Every row comes from one small tree of marks. The marks that hang from a mark follow it in brackets, in alphabetical order. Every link used is in the known rows. Which tree was each row made from?
In the rows, 128 means zero.
Known rows:
vatega[kedo]: [ 88 126 127 120 102 175 100 143 118 126 142 140 120 136 101 116 122  98
 130  80 134]
voru[vatega]: [114 146 123 131 101 157 143 137 120 123 168 115 133 133 112 142 130 124
 114 123 148]
kedo[nesi voru[rureg ruzot vatega]]: [110 131 137 118  94 160 120 128 153  69 234 175 164 173 139  84 123 106
  88 121 159]
kedo[voru[vatega[ruzot]]]: [ 84 130 146 139 121 144 169 134 109  74 183 166 168 120 107 112  97 120
 137 125 158]
kedo[voru[vatega[nesi[ruzot[rureg]]]]]: [ 69 147 143 140 102 131 154 130  79  99 177 173 154 152 101 109  97 108
  92 133 160]
vatega[nesi[ruzot[rureg]]]: [ 76 137 151 132  88 141 117 143  77 114 135 133 116 170 121 112 134  94
  89 112 125]
ruzot[kedo rureg]: [134 125 119 135  58 154 136 158  66 122 116 124 112 126 120 132 113  97
 126  70 135]
kedo[nesi[voru[ruzot vatega]]]: [122 108 159 120 115 153 126 114 134  86 166 168 150 154 158  88 158 106
 111  97 151]
kedo[nesi]: [117 113 134 117 113 162  74 129 118 122 163 143 124 154 128 101 176 109
 127  87 141]
rureg[kedo nesi[voru]]: [ 86 123 156 134 114 163 117 112  95 167 145 157 134 156 152  86 137  71
 105  63 139]
rureg[kedo[voru[ruzot]] nesi]: [ 73 116 147 128 102 177 108 116 120 121 146 191 140 151 139  83 110  64
 101  97 127]
kedo[nesi[ruzot] voru[rureg vatega]]: [ 97 159 141 118  91 144 113 119  76  98 243 175 165 165 136  88 130 104
  99 124 148]
kedo[voru[rureg[nesi[ruzot]] vatega]]: [ 82 166 138 138 100 144 148 129 101 109 241 150 156 154 120 100  99 103
  85 126 151]
nesi[ruzot voru[vatega]]: [103 155 168 137 103 127 179 114  70 113 152 163 152 121 144 111 111 114
 117 117 134]
kedo[nesi voru[ruzot[rureg] vatega]]: [106 119 142 128  83 155 125 126 121  59 177 196 158 153 132  93 135 105
  85 131 158]
kedo[voru]: [ 87 128 133 140 124 136 138 133 133 119 164 184 145 128  87  98  90 122
 128 102 161]
rureg[kedo[voru] nesi[ruzot]]: [ 62 142 152 126  96 165 101 108  51 141 151 194 141 143 140  87 114  62
 109 104 112]
rureg[kedo[voru] nesi]: [ 69 126 139 132 111 169 100 116  93 153 160 178 139 152 125  88 118  71
 108  85 140]
ruzot[kedo[voru]]: [109 113 123 125 114 145 139 131  87 115 145 174 140 112 105 104  74 101
 169  70 146]
voru[rureg[kedo]]: [115 157 118 127  70 168 108 154 136 174 183 111 123 175 128 118 117  98
  97  77 136]
rureg[kedo]: [104 134 124 124  86 171 103 135 109 171 118 145 122 145 121 123 124  95
 125  84 130]
vatega[nesi rureg ruzot]: [ 54 117 168 137 120 169 139 168 120  71 148 121 147 182 141 108 122 120
 136  73 139]
ruzot[kedo]: [128 114 120 118 101 158 125 139  89 125 130 130 120 117 120 123 103  99
 167  65 129]

Which tree is each row?
[112 146 146 139  99 141 149 138 136 170 177 141 141 165 138  91 105 105
 103  60 158]  nesi[voru[rureg[kedo]]]
[107 125 124 126 108 151 133 135  92 117 197 147 139 138 120  92  81  87
 141  63 145]  ruzot[kedo[voru[rureg[nesi]]]]
[ 77 111 163 134 123 152 160 145 142  97 128 163 144 183 150  86  82 112
 120  47 156]  vatega[nesi[voru[ruzot[kedo]]] rureg]
[124 134 146 124 112 144 120 125 121 126 218 135 151 174 150  89 161 113
 101  80 167]  kedo[nesi[voru[rureg vatega]]]
[114 132 144 129  81 178 121 150 190  87 201 111 118 173 153  97 127  89
  70 103 116]  voru[rureg[nesi] ruzot]
[ 96 130 126 130 108 159 151 130  71 106 172 162 152 127 123 111  77 103
 148  74 154]  ruzot[kedo[voru[vatega[rureg[nesi]]]]]
[101 131 131 124 112 145  93 132 132 117 231 171 152 173 118  72 132 110
 108  86 166]  kedo[nesi voru[rureg]]
[101 119 131 143  81 150 137 140  54 106 151 159 129 130 120  99 102  80
 112  72 146]  ruzot[kedo[voru] rureg[nesi]]
[122 123 150 126 118 143 106 129 132 131 202 144 141 175 147  77 160 110
 108  63 160]  kedo[nesi[voru[rureg]]]
[120  97 163 121 120 151 113 118 146  92 150 177 141 153 156  75 156 103
 118  81 144]  kedo[nesi[voru[ruzot]]]
[144 142 122 115  59 176 160 149 146  78 195 104 136 150 153 131  90  97
 108 107 126]  voru[rureg ruzot[kedo] vatega]
[121 116 122 112 106 152 103 130  86 113 200 163 146 149 129  83 106  92
 152  57 151]  ruzot[kedo[nesi voru[rureg]]]
[ 81 152 143 139 106 143 130 134 115 116 222 162 145 154 116  83  97  99
  95 104 142]  kedo[voru[rureg[nesi[ruzot]]]]
[112 117 148 140  64 173 131 150 153  74 126 138 111 147 140 113 139  93
  69 116 118]  voru[ruzot[rureg[nesi]]]
[115 118 159 125 108 159 132 124 137  88 163 170 154 164 164  92 148 119
 108  86 155]  kedo[nesi[voru[ruzot vatega[rureg]]]]
[122 121 122 126  70 149 126 134  38  98 164 167 146 138 126 108 122  94
 122  83 161]  ruzot[kedo[nesi voru[vatega]] rureg]
[ 93 144 140 136  97 159 157 134 162  76 229 156 156 159 128  95  91 100
  75 129 151]  kedo[voru[rureg[nesi] ruzot vatega]]
[139 112 122 122  62 161  99 146  51 114 131 134 117 143 139 115 151  90
 127  62 137]  ruzot[kedo[nesi] rureg]
[ 98 128 148 120 100 164 110 120  50 109 150 136 116 125 148 107 132  73
 133  91  98]  rureg[nesi[ruzot[kedo]]]
[120 119 128 137  66 165 123 147  57 117 134 115 109 135 135 120 132  78
 111  68 128]  ruzot[kedo rureg[nesi]]
[104 164 163 133  79 137 150 128  82 153 166 159 142 155 157  91 100  93
 104  81 125]  nesi[ruzot voru[rureg[kedo]]]
[103 144 166 124 102 146 126 116  66 108 168 173 155 155 165  96 153 116
 117  92 142]  kedo[nesi[ruzot voru[vatega[rureg]]]]
[ 59 107 158 125 118 171 134 145  98  57 159 174 159 121 109  91 100  92
 160  88 135]  vatega[kedo[voru] ruzot]
